Each row comes from the steps of one path. Every step used is in the known rows, and no mark comes twice. Write the path behind each row, first mark first.
(in the rows, 128 means zero)
Known rows
tebu, kori, gine: [102 143 137 110 138 141 135 134 126 135 139 102 124 154 115 147 144 113
 142 125 129 161 127 126 119 137 114 113 133 144 108 125 109 148 123 119
 141 125 140 148 106 120 105 168 113 122 112 108 112 160 123 134 149 153
 126 145 137 123 104 121 145 129 116 118 168 135]
vimib, vavi, vedete, viba, runo: [104 102 136 142 155 192 101 117 121 106 201 183 147 118 135 126 136 134
 126 132 147  82 104 138 108 156 116 117 131 128 133 122 107 140  89 120
  93 118 131 112 115  93  80 123 127  83 128 125 148  83 125 112 105  89
 141 112 138 163  94  81 135 140 118 113 122 120]
runo, viba, tebu, vako, vimib: [ 92  91 142 138 108 131 125 125 125 133 151 139 156 127 117 149 151 129
 150 113 132  82 140 168 111 120  84  87 119 107 154  77 137  94 121 140
 143 120 126 107 125 123 133 124 114 143 172 116 132 154  87 132  83 146
 119  89 152 117 107 157 153 140 127 119 172 111]
tebu, viba: [107 124 133 126 128 137 131 120 120 132 117 116 174 132 130 114 140 116
 120 147 136 123 126 130 128  99 112 130 139 123 126 121 122 132 135 129
 133 125 128 117 136 129 134 137 128 123 151 122 135  99 114 127 117 126
 133 135 123 131 121 136 137 128 120 115 129 129]
balam, gine, kori: [128 120 131 140 140 150 126 136 108 133 112  98 134 132 130 131 143 114
 132 135 128 130 130 127 131 122 130 130 117 151 125 117 145 141  93 116
 133 125 155 136 141 138 100 197 156 115 106 133 136 127 133 127 124 151
 151 140 116 119  94 154 114 114 131 123 136 117]
kori, tebu, bozapi, vavi, vedete, viba: [119 125 139 146 157 162 102 125 111 122 179 182 193 121 132 156 128 130
 126 125 162  66 108 135 103 157 108 143 125 145 108  93 107 132 124 139
  82 123  94  99 118 114 117 155 113 111 114 104 111 137 126  89 107 105
 143 100 144 161  88 155 130 139 125 112 120 137]
vavi, vimib: [125 143 137 137 137 126 117 128 130 120 170 140 142 127 119 154 140 136
 129 125 123 120 130 132 131 125 123 124 127 123 132 131 124 120 115 137
 117 130 130 129 125 132 101  96 109 136 128 110 143 127 122 122 132 123
 128 145 124 121 122 120 125 132 136 120 126 125]
balam, gine, kori, tebu, vako: [138 124 122 155 145 137 102 145 117 127 110 125 110 140 130 180 140 128
 134 119 149 138 135 132 128 144 120 109 104 141 102 107 144 118 101 117
 133 132 152 121 137 137 109 219 144 121 126 134 141 153 128 116 110 150
 157 116 116 114  82 172 138 123 145 145 167 117]
dudu, tebu, kori, balam: [133 140 146 132 155 120 128 144 132 147  95 114 132 114 118 129 160 137
 139 127 143 139 105 135 110  99 152 121 133 160 107 113 121 157 137 126
 143 134 106 113  92 121 141 166 134 107 105 102 114 143 133 115 155 147
  84 161 133 133 117 134 128 118  84 168 172 130]
viba, tebu, vako, vimib, vavi: [ 90 112 138 122 117 128 111 122 148 140 145 151 103 107 133 169 151 135
 136 109 128 103 129 136 127 131 105  65 120 109 165  98 132 108 123 153
 128 131 129 120 110  96 120 107 115 106 174 112 131 139 102 116  88 134
 117  96 129 117 100 151 164 110 132 100 159 108]
vako, vimib, vavi, vedete, viba, tebu: [ 94 120 137 135 168 167 102 112 135 128 209 175 142  98 141 134 151 125
 141 135 132  81 106 148 128 147  97  99 139 137 162  86 123 138 115 148
 100 123 120 108 110  88  82 117 117  94 148 119 152 104  99 101  99 139
 132 107 130 152  82 145 148 114 118 116 132 114]
runo, viba, tebu: [111 102 139 123 109 136 130 124 141 127 133 133 187 128 119 144 144 130
 149 120  98  93 127 156 101 144  93 116 121 128 147 116 150 128 120 114
 132 112 115 118 129 117 138 135 116 119 136 139 130 130 106 135 103 149
 111 122 139 124 115 145 132 135 128 133 139 130]
vedete, viba, tebu, bozapi: [ 99 116 146 133 136 166 128 109 116 138 130 143 229 109 158 172 158 130
 127 123 125  93 131 148 116 128  67 145 115 137 146 100 133 139 131 118
 111 128 126 103 125 113 139 134 121 107 121 100 105 122 108 104  98 139
 131 112 141 139 103 143 148 118 117 127 113 137]
tebu, bozapi: [118 123 140 131 131 124 132 118 114 137 122 126 177 129 132 141 142 127
 129 119 131 115 135 129 126 104 108 132 119 129 126 118 119 133 133 134
 115 130 127 121 133 127 142 130 119 123 121 110 106 139 136 109 118 125
 127 111 121 126 118 120 120 128 128 116 115 131]
vimib, vavi, vedete: [125 125 134 127 152 134 103 120 134 128 179 151  97 108 117 126 127 129
 136 125 120  95 111 124 128 144 143 111 129 128 131 136 127 141 116 140
 102 124 112 132 125 106  93 121 128  90 129 129 142 119 137 107 123 118
 126 113 115 144 113 117 130 118 133 110 122 123]
vimib, vavi, vedete, viba, tebu, bozapi: [ 95 115 152 127 155 173 106 102 128 139 182 165 204  94 146 172 155 132
 139 126 120  62 116 145 116 136  84 130 118 138 150 106 130 154 124 129
  82 123 107 112 126  87 107 121 116  68 133 106 122 108 119  89  94 131
 130  96 127 156  81 137 149 108 122 111 108 131]
viba, runo: [118 113 128 147 126 146 125 135 119 119 134 135 143 140 129 124 128 132
 122 115 152 113 126 131 110 136 125 106 126 124 124 123 118 127  97 113
 120 119 146 125 129 123 121 136 128 130 131 125 128 108 135 126 116 110
 127 125 132 139 120  90 125 142 120 129 122 123]
runo, viba, tebu, bozapi, vavi: [ 87  82 154 112  93 139 133 123 131 141 133 127 239 122 122 165 145 124
 138 107 108  49 129 153  88 133  95 117 117 127 155 108 150 130 111 133
 111 111  95 119 131 113 150 133 111 103 135  99  92 147 119 114  88 132
 117 108 154 127 106 160 132 135 131  76 122 129]
vako, vimib, vavi: [108 119 123 103 133 127 125 123 152 133 159 146 109 118 121 126 131 129
 119 133 119 135 123 127 142 121 133  80 133 123 147 100 109 131 117 157
 124 131 133 123 108 106 113  99 119 102 137 122 143 122 118 122 122 101
 130 120 118 121 115 119 126 129 131  96 132 110]
tebu, vako, vimib, vavi, vedete: [103 127 139 145 151 131 103 120 122 127 195 160  72 112 117 129 137 133
 139 124 158  84 120 135 135 117 134  85 133 114 141  98 112 106 117 163
 116 133 119 121 118 107  85 116 116 115 166 111 147 139 113 109  99 129
 132  75 124 140  98 127 146 131 129  94 157 108]
viba, tebu: [119 124 136 131 128 127 118 125 138 140 123 122 146 117 145 155 137 130
 134 114 121 105 128 132 124 147 106 113 123 135 145 121 149 131 133 123
 124 125 123 128 130 116 136 131 126 124 142 130 127 126 120 124 112 153
 120 130 129 129 119 153 141 107 124 136 123 131]
vedete, viba, tebu: [110 124 141 124 131 166 126 121 127 135 135 148 183 113 156 155 149 125
 130 133 123 109 122 145 119 150  82 140 127 137 146 114 141 133 128 116
 123 127 127 104 119 114 126 131 127 113 130 129 124 108 103 124 110 143
 131 128 142 140 106 151 156 115 116 142 134 134]
gine, kori, balam: [129 133 120 147 141 138 125 128 122 141  94 104 132 111 107 146 140 131
 132 140 118 138 109 133 111 129 130 114 124 156 128 131 144 137 135 126
 121 127 122 108 108 134 113 189 162 100 128 133 145 113 122 117 122 152
 102 147 112 121 107 141  91 109  80 126 134 133]
tebu, vako, vimib, vavi, vedete, viba: [ 94 123 141 146 160 167 106 114 113 122 205 182 105 103 126 133 149 131
 134 144 157  88 112 153 130 124 114 114 129 114 142  88 107 102 113 165
 110 137 127 103 107 103  79 113 118 106 156 109 146 128 100 107  95 113
 145  79 136 150  93 126 162 139 125  97 159 110]
gine, kori: [141 120 125 145 134 141 124 130 115 134 104  95 133 112 122 129 133 132
 133 124 125 124 132 132 130 125 119 126 125 141 132 133 155 134 117 128
 133 131 138 126 133 127 109 160 161 119 123 136 138 122 125 132 119 149
 123 132 112 121 110 131 108 117 128 114 127 135]
bozapi, tebu, kori, balam, gine: [ 85 138 132 126 165 127 120 133 132 134 114 123 150 149 119 165 146  85
 128 134 130 133  99 140  97 130 103 118 137 170 124 106 107 157 119 120
 133 114 123 127  96 128 120 210 121 107  91  92 116 145 127 108 154 172
 131 166 135 127  94 180 157 122  83 195 170 112]
balam, gine, kori, fonur: [121 125 138 137 136 146 135 137  97 126 116  92 131 130 153 115 149 111
 137 144 125 169 134 131 127 125 131 148 118 154  93 122 137 136  85 116
 139 121 164 115 123 149  80 215 159 124  99 129 137 155 129 108 132 155
 159 141 108 127 105 145 105 109 123 126 151 124]
vako, vimib, vavi, vedete: [113 129 132 132 167 130 102 120 132 127 201 156  92 114 115 105 136 126
 138 130 140  97 109 135 136 126 142  89 138 127 140  99 109 133 119 160
 108 125 114 123 116 100  88 117 122 108 147 126 154 120 122 109 119 123
 131 105 115 142 103 124 118 126 131 103 128 107]
dudu, tebu, bozapi, vavi, vimib: [122 121 165 141 135 108 119 130 131 135 146 134 208 110 125 141 151 143
 124 115 152  70 122 125 113  90 160 132 130 129 132 113 121 133 113 143
 110 138  96 123 126 124 115  87 104 122 116  73 110 150 148 102 114  98
 116 137 127 128 116 125 116 127 148 100 117 129]
gine, kori, tebu, bozapi, vavi, vimib: [137 125 139 144 136 129 101 133 129 131 142 130 192 111 112 194 133 144
 128 105 133  83 124 127 113 139 117 107 115 147 127 122 136 133 107 145
  93 132 107 119 123 118 108 144 128 115 114  95 121 148 133 100 104 122
 124 140 107 119  83 149 100 125 140  85 121 129]
runo, viba, tebu, vako, vimib, vavi: [ 81  90 142 109 104 133 120 119 147 131 163 156 141 113 116 159 150 134
 147 114 108  88 128 166 111 126  92  66 117 103 166  91 140 106 110 149
 130 123 119 107 113  99 126 107 107 101 167 119 134 145  88 126  84 128
 118  86 138 113 100 144 157 137 134  94 171 107]
vedete, viba: [120 124 130 129 132 168 133 122 122 123 143 151 161 122 145 132 141 125
 122 145 131 126 123 144 125 134 103 156 132 128 131 117 122 122 123 125
 130 133 134 107 118 123 119 127 128 121 120 123 127 113 114 127 125 113
 145 127 140 139 121 125 141 135 122 128 131 131]
tebu, kori, balam, gine: [101 155 131 118 145 139 130 139 126 136 123 118 125 144 111 169 158 110
 134 139 121 153 114 138 111 121 122 124 129 162 116 102 113 154 108 125
 129 120 133 127  98 133 128 211 133 106 102 106 112 139 132 107 158 157
 129 165 144 113  97 169 136 116  85 138 172 108]
fonur, kori, tebu, bozapi, vavi, vedete: [134 126 130 165 186 139  81 138 126 131 132 146 161 140 119 146 126 127
 138 101 157  58 107 126 131 146 127 107 120 154 108 101 119 137 119 146
  81 124  82 130 104 101  98 169 104 130 136 126 116 139 145  86 109 136
 107 107 122 137  82 162 109 103 129 109  98 137]
viba, tebu, bozapi, vavi, vedete: [ 98 118 159 151 138 132 111 121 108 144 162 124 183 107 133 150 136 125
 145 105 142  26 118 129  98 137 108 117 123 139 145 106 143 135 117 135
  87 119  89 128 142 106 119 146 116 110 140  91 103 136 136  95  92 155
 119  99 137 151  89 169 131  99 124  94 109 137]
fonur, kori, balam, gine: [106 136 120 147 178 147 109 135 140 137  87 131 129 166 115 147 156 105
 128 142 119 143 104 139 135 127 138 118 126 162 111 108 125 138 107 123
 105 122 129 124  86 141  99 205 116 120 128 139 138 110 131 101 136 149
 113 157 127 100  98 166 108  89  81 134 123 108]
bozapi, tebu, kori, gine: [ 88 127 137 117 162 130 134 129 136 136 134 109 147 153 124 136 129  93
 133 121 139 142 116 132 109 144  92 104 136 154 120 127 102 154 129 121
 144 116 125 145 111 110  95 166 114 118 100  94 117 167 126 136 149 171
 132 141 139 131 102 136 158 136 110 171 164 132]
tebu, bozapi, vavi, vedete, viba, runo: [ 87  99 155 161 148 183 117 123  89 119 186 156 214 123 134 129 136 123
 125 115 181  35 113 144  88 142 107 139 127 137 127 100 106 130  86 123
  82 119 119 107 120 110 101 143 118 107 122  89 110 106 133  92  89  93
 147  93 158 166  88 106 124 146 114  81 109 131]

Which path is each row?
[ 86  91 140 146 144 139 123 121 125 115 122 131 215 142 134 102 117  97
 114 127 167  88 111 136 102 115  88 108 147 129 137 121 100 140 113 110
 123 113 133 113 141 116 116 142 123 120 142 110 142  87 116 125 103 122
 135 129 125 148 111 114 139 155 115 175 119 128]
bozapi, tebu, viba, runo
[101 124 130 134 172 168 107 116 124 121 209 178 126 113 126 105 144 123
 131 149 140 100 107 145 135 129 118 112 142 127 143  89 100 131 115 159
 104 134 122 107 107  98  81 109 123  99 138 121 155 105 107 105 112 107
 142 104 130 153  95 119 139 138 122 106 133 111]
vako, vimib, vavi, vedete, viba
[121 114 124 144 138 149 113 140 130 113 124 143 188 150 132 129 124 130
 114 123 166 124 121 133 115 136 107  92 132 135 103 110 105 140 119 111
 119 113 139 104 127 122 132 164 117 131 143 135 142  92 119 116 108 105
 136 131 119 135 105 112 125 150 123 140 131 127]
kori, tebu, viba, runo
[101 116 155 104 110 139 141 137 120 132 135 108 178 127 146 145 150 125
 156 108 101 133 134 158  98 138  80 129 124 140 119 117 134 144 120 118
 149 111 129 111  96 112 128 164 129 128 117 108 104 180  96 125 135 172
 113 148 149 129 113 149 144 124 117 130 187 133]
runo, viba, tebu, kori, fonur
[ 99 109 137 145 125 150 129 125 117 118 126 122 190 146 133 108 132 119
 118 133 165 106 125 136 109 108 109 110 135 123 122 116 108 136 106 113
 127 117 148 113 134 128 125 145 125 126 153 124 133  78 121 127 103 111
 134 133 129 137 117  95 128 142 118 115 124 125]
tebu, viba, runo
[156 128 109 150 173 135  91 141 152 129  96 148 123 154 129 146 122 137
 127 112 133 137 121 132 148 153 124 105 120 153 104 118 127 137 132 129
 113 126 119 126  97 113 116 159 111 146 129 157 139 126 131 120 133 142
 109 138 108 114 108 149 116 110 128 153 118 126]
fonur, kori, tebu
[124 120 152 160 169 111  96 131 123 133 172 162  80  98 122  94 151 141
 139 120 172  82 116 135 134  93 168  84 134 113 128  87 110 116 121 160
 128 138 110 115 122 109  82 110 115 113 152 104 147 148 135 107 103 114
 119  77 121 146 105 123 147 134 142 130 159 111]
dudu, tebu, vako, vimib, vavi, vedete
[ 99 120 153 147 147 168 111 125 116 125 181 144 168 104 145 140 134 122
 140 124 146  45 102 140 103 170 108 141 135 135 153 106 147 122 107 127
 101 125  97 114 124 103  94 141 122 110 141 116 125 110 119 110  96 144
 141 115 156 163  92 172 154 107 113 103 128 137]
bozapi, vavi, vedete, viba, tebu
[ 89 122 146 150 151 127  90 115 132 140 189 152  91  98 123 151 146 137
 147 107 144  65 122 141 126 137 116  68 125 118 160  93 132 110 122 155
 109 130 119 120 116  97  95 119 116 107 173 112 148 132 106  97  88 152
 121  81 129 137  88 153 163 105 129 104 157 110]
viba, tebu, vako, vimib, vavi, vedete
[ 85 101 161 121 100 136 124 119 137 131 177 140 252 116 109 193 152 130
 144 110 101  39 132 154  92 127  86 113 118 122 158 109 141 126  99 139
 101 116  98 123 133 109 126  99  94 113 137  85 108 146 115 110  87 126
 115 130 141 116  96 149 128 136 137  74 124 129]
runo, viba, tebu, bozapi, vavi, vimib
[123 102 126 157 149 166 104 144 122 119 109 116 192 155 131 135 138 109
 124 134 163 124 127 137 113 128 106  96 127 153  95  99 124 152  81  99
 124 114 164 107 140 133 103 235 143 115 124 143 151  86 127 111 101 126
 158 144 101 125  71 136 120 136 127 138 138 118]
balam, gine, kori, tebu, viba, runo
[163 120 114 139 147 135 104 139 133 132 102 123 130 117 123 146 121 138
 129 120 128 138 123 131 126 153 121 108 117 155 110 126 146 139 126 120
 126 126 132 118 124 126 120 176 149 116 120 151 144 132 125 127 123 144
 125 136 104 122 102 143 107 126 131 150 135 136]
gine, kori, tebu
[106 126 131 127 143 122 128 130 127 134 118 110 147 131 126 139 122 103
 133 113 136 113 121 132 115 126  90 124 138 150 142 123 113 150 126 129
 143 123 119 141 117 107 132 148 131 120 108  95 109 156 124 132 143 169
 118 145 133 136 108 147 165 130 121 180 156 129]
bozapi, tebu, kori
[ 92 108 135 132 148 124 128 119 128 124 113 126 195 135 133 107 124  92
 124 139 144 108 114 134 118 108  95 125 152 130 146 127 117 141 142 127
 132 122 121 116 137 124 121 139 122 113 142 110 138 105 116 125 114 146
 141 130 121 143 115 146 147 136 125 168 123 137]
bozapi, tebu, viba
[102 124 148 151 164 167 105 108 101 134 171 150 211 107 150 160 157 129
 141 120 144  59 121 148 112 131  78 148 120 141 141  99 130 140 131 122
  91 124 113 104 136 110 113 143 119 109 132 104 116 113 108  91  95 153
 131  97 142 157  89 148 143 115 117 133 111 141]
vavi, vedete, viba, tebu, bozapi
[ 79 105 145 120 126 162 115 113 145 133 160 173 140 104 150 176 160 133
 127 129 133 103 122 152 125 143  82  94 123 109 166  81 131 107 118 151
 118 137 139  99 103  98 106 104 118  95 162 112 132 126  85 112  83 124
 137  89 141 128  90 148 177 124 123 101 168 108]
vedete, viba, tebu, vako, vimib, vavi
[140 117 151 151 134 112 119 138 120 134 103 136 119 113 137 121 145 148
 129 117 168 112 127 132 127 101 156 126 119 115 121 111 133 110 127 125
 150 140 122 117 134 132 127 120 121 131 141 111 120 154 134 121 111 120
 114 108 135 134 127 124 148 134 135 157 160 132]
dudu, tebu, vako
[102 126 150 172 147 169 102 120  95 125 170 161 147 106 153 162 150 139
 145 119 152  60 123 149 110 151  85 141 119 121 140 102 140 106 124 120
 113 130 118 106 129 116 100 146 125 122 159 115 128 122 104 108  86 163
 141  86 151 159  94 157 172 114 116 139 151 134]
vavi, vedete, viba, tebu, vako
[132 120 132 135 128 135 139 132 101 128 106  95 127 114 146 108 136 124
 132 133 125 159 135 126 126 134 126 139 121 142 104 137 143 128 118 124
 141 125 144 109 110 137  95 170 162 123 113 129 140 150 121 116 127 152
 132 134 110 136 117 126  99 109 118 119 146 142]
gine, kori, fonur
[114 135 140 131 120 124 123 131 136 116 170 136 149 118 116 157 129 130
 124 126 124  87 120 125 113 141 142 126 133 122 140 132 129 114 104 147
 105 130 109 136 119 127 100  95 113 132 133  97 130 139 127 125 122 111
 133 149 133 123 121 136 129 122 136  78 132 123]
bozapi, vavi, vimib
[ 97 117 158 146 148 168 118 117  89 125 177 150 200 110 139 136 135 123
 128 133 158  50 112 138 104 125 109 162 130 136 130 106 120 130 113 144
  91 126  98 109 124 114 106 133 120 104 120  91 103 122 130  98 104 116
 143  96 150 162 100 140 133 137 122  84 114 135]
tebu, bozapi, vavi, vedete, viba
[112 127 143 158 167 171 108 120 111 130 175 156 168 109 145 137 146 128
 141 132 141  74 113 146 114 156  89 146 130 139 140 109 141 137 127 124
 111 124 116 109 127 105 102 144 129 117 140 128 141 102 111 109 106 154
 137 113 148 158  96 154 147 115 111 148 122 134]
vavi, vedete, viba, tebu
[ 93 126 151 172 166 161 102 117  98 129 187 160 132 109 145 141 156 130
 147 124 175  64 123 163 117 137  83 118 127 119 147  71 124  99 118 146
 118 135 125  95 120 113  96 137 118 139 173 106 139 122  89 102  86 157
 141  77 152 150  91 165 166 121 112 129 163 120]
vavi, vedete, viba, tebu, vako, vimib
[ 92 148 139 122 140 134 120 139 133 147 113 111 142 140 127 194 170 110
 142 122 115 134 113 144 102 138 101 110 128 166 131  98 132 158 115 114
 126 117 128 124  95 121 133 215 127 105 117 108 112 138 123 103 139 182
 116 171 144 118  85 193 155  93  80 149 169 108]
viba, tebu, kori, balam, gine
[130 119 150 136 142 124 127 128 125 140  95 117 184 123 139  82 147 127
 127 145 156 116 123 132 126  76 146 133 143 130 117 111 125 141 140 124
 152 133 118 110 143 128 128 133 128 122 138 123 134 107 129 129 118 122
 126 136 120 140 128 126 129 130 127 149 134 133]
dudu, tebu, viba
[133 127 123 124 140 132 114 132 140 121 122 147 170 138 130 132 125 128
 122 138 138 141 121 136 128 126 109 112 137 132 110 115 115 134 145 126
 122 126 122 100 126 124 138 159 120 125 142 135 142 109 116 120 130 121
 136 136 113 128 112 149 135 137 129 144 140 131]
kori, tebu, viba
[ 82 123 140 114 126 148 126 134 140 136 133 119 183 145 108 189 173 109
 153 131  94 120 115 166  84 133  88 113 123 159 130  93 132 153 107 109
 130 107 125 114 102 124 135 217 117 100 115 110 112 139 112 115 136 178
 112 164 151 111  89 187 150 116  83 140 179 106]
runo, viba, tebu, kori, balam, gine
[107 141 156 117 125 131 134 135 117 139 121  96 140 116 160 154 149 128
 144 111 123 147 134 129 117 143  89 126 125 142 117 126 138 146 129 118
 145 122 134 122  93 109 125 163 132 136 119 107 101 168 111 111 145 180
 115 151 134 137 109 152 152  98 113 138 173 140]
viba, tebu, kori, fonur
[147 120 120 145 141 143 115 133 126 133  98 110 172 121 122 132 131 125
 133 134 142 135 120 134 125 121 106 117 133 149 110 122 140 142 137 122
 130 125 129 102 133 124 121 190 151 112 140 144 151 102 110 122 112 144
 129 136  95 130  99 153 111 126 128 135 133 136]
gine, kori, tebu, viba
[153 121 120 161 133 132 103 140 124 127 101 123 109 113 126 172 128 146
 137 109 148 129 133 133 124 145 111 106 105 137 108 122 149 110 128 122
 133 130 136 116 127 125 122 181 149 122 137 138 136 152 119 129 103 146
 130 108 115 124  99 150 131 128 133 140 160 133]
gine, kori, tebu, vako
[ 87 108 148 106 124 149 140 130 143 138 148 106 177 151 108 165 157 115
 156 117 103 124 130 157  96 149  79  96 127 148 124 113 131 149 120 110
 140 107 129 140 107 111 113 175 106 112 119 117 112 163 101 137 129 173
 120 140 154 118  95 145 154 138 114 120 175 132]
runo, viba, tebu, kori, gine
[130 121 124 141 153 148 110 137 124 127 107 111 177 142 133 138 145 112
 132 148 136 144 127 135 127 120 107 116 129 159 100 100 133 149 114 112
 130 122 152 108 142 143 116 226 144 111 123 143 149 105 120 113 120 146
 158 147 102 120  79 173 121 121 136 137 141 118]
balam, gine, kori, tebu, viba
[144 125 116 143 175 134  96 134 144 136  89 147 168 151 132 160 136 139
 126 105 137 122 127 134 147 128 106 108 109 152 102 107 123 146 136 131
 101 133 111 121 104 111 136 158 104 138 129 135 115 136 132 100 118 135
 103 118 109 115  96 144 110 109 129 139 100 131]
fonur, kori, tebu, bozapi
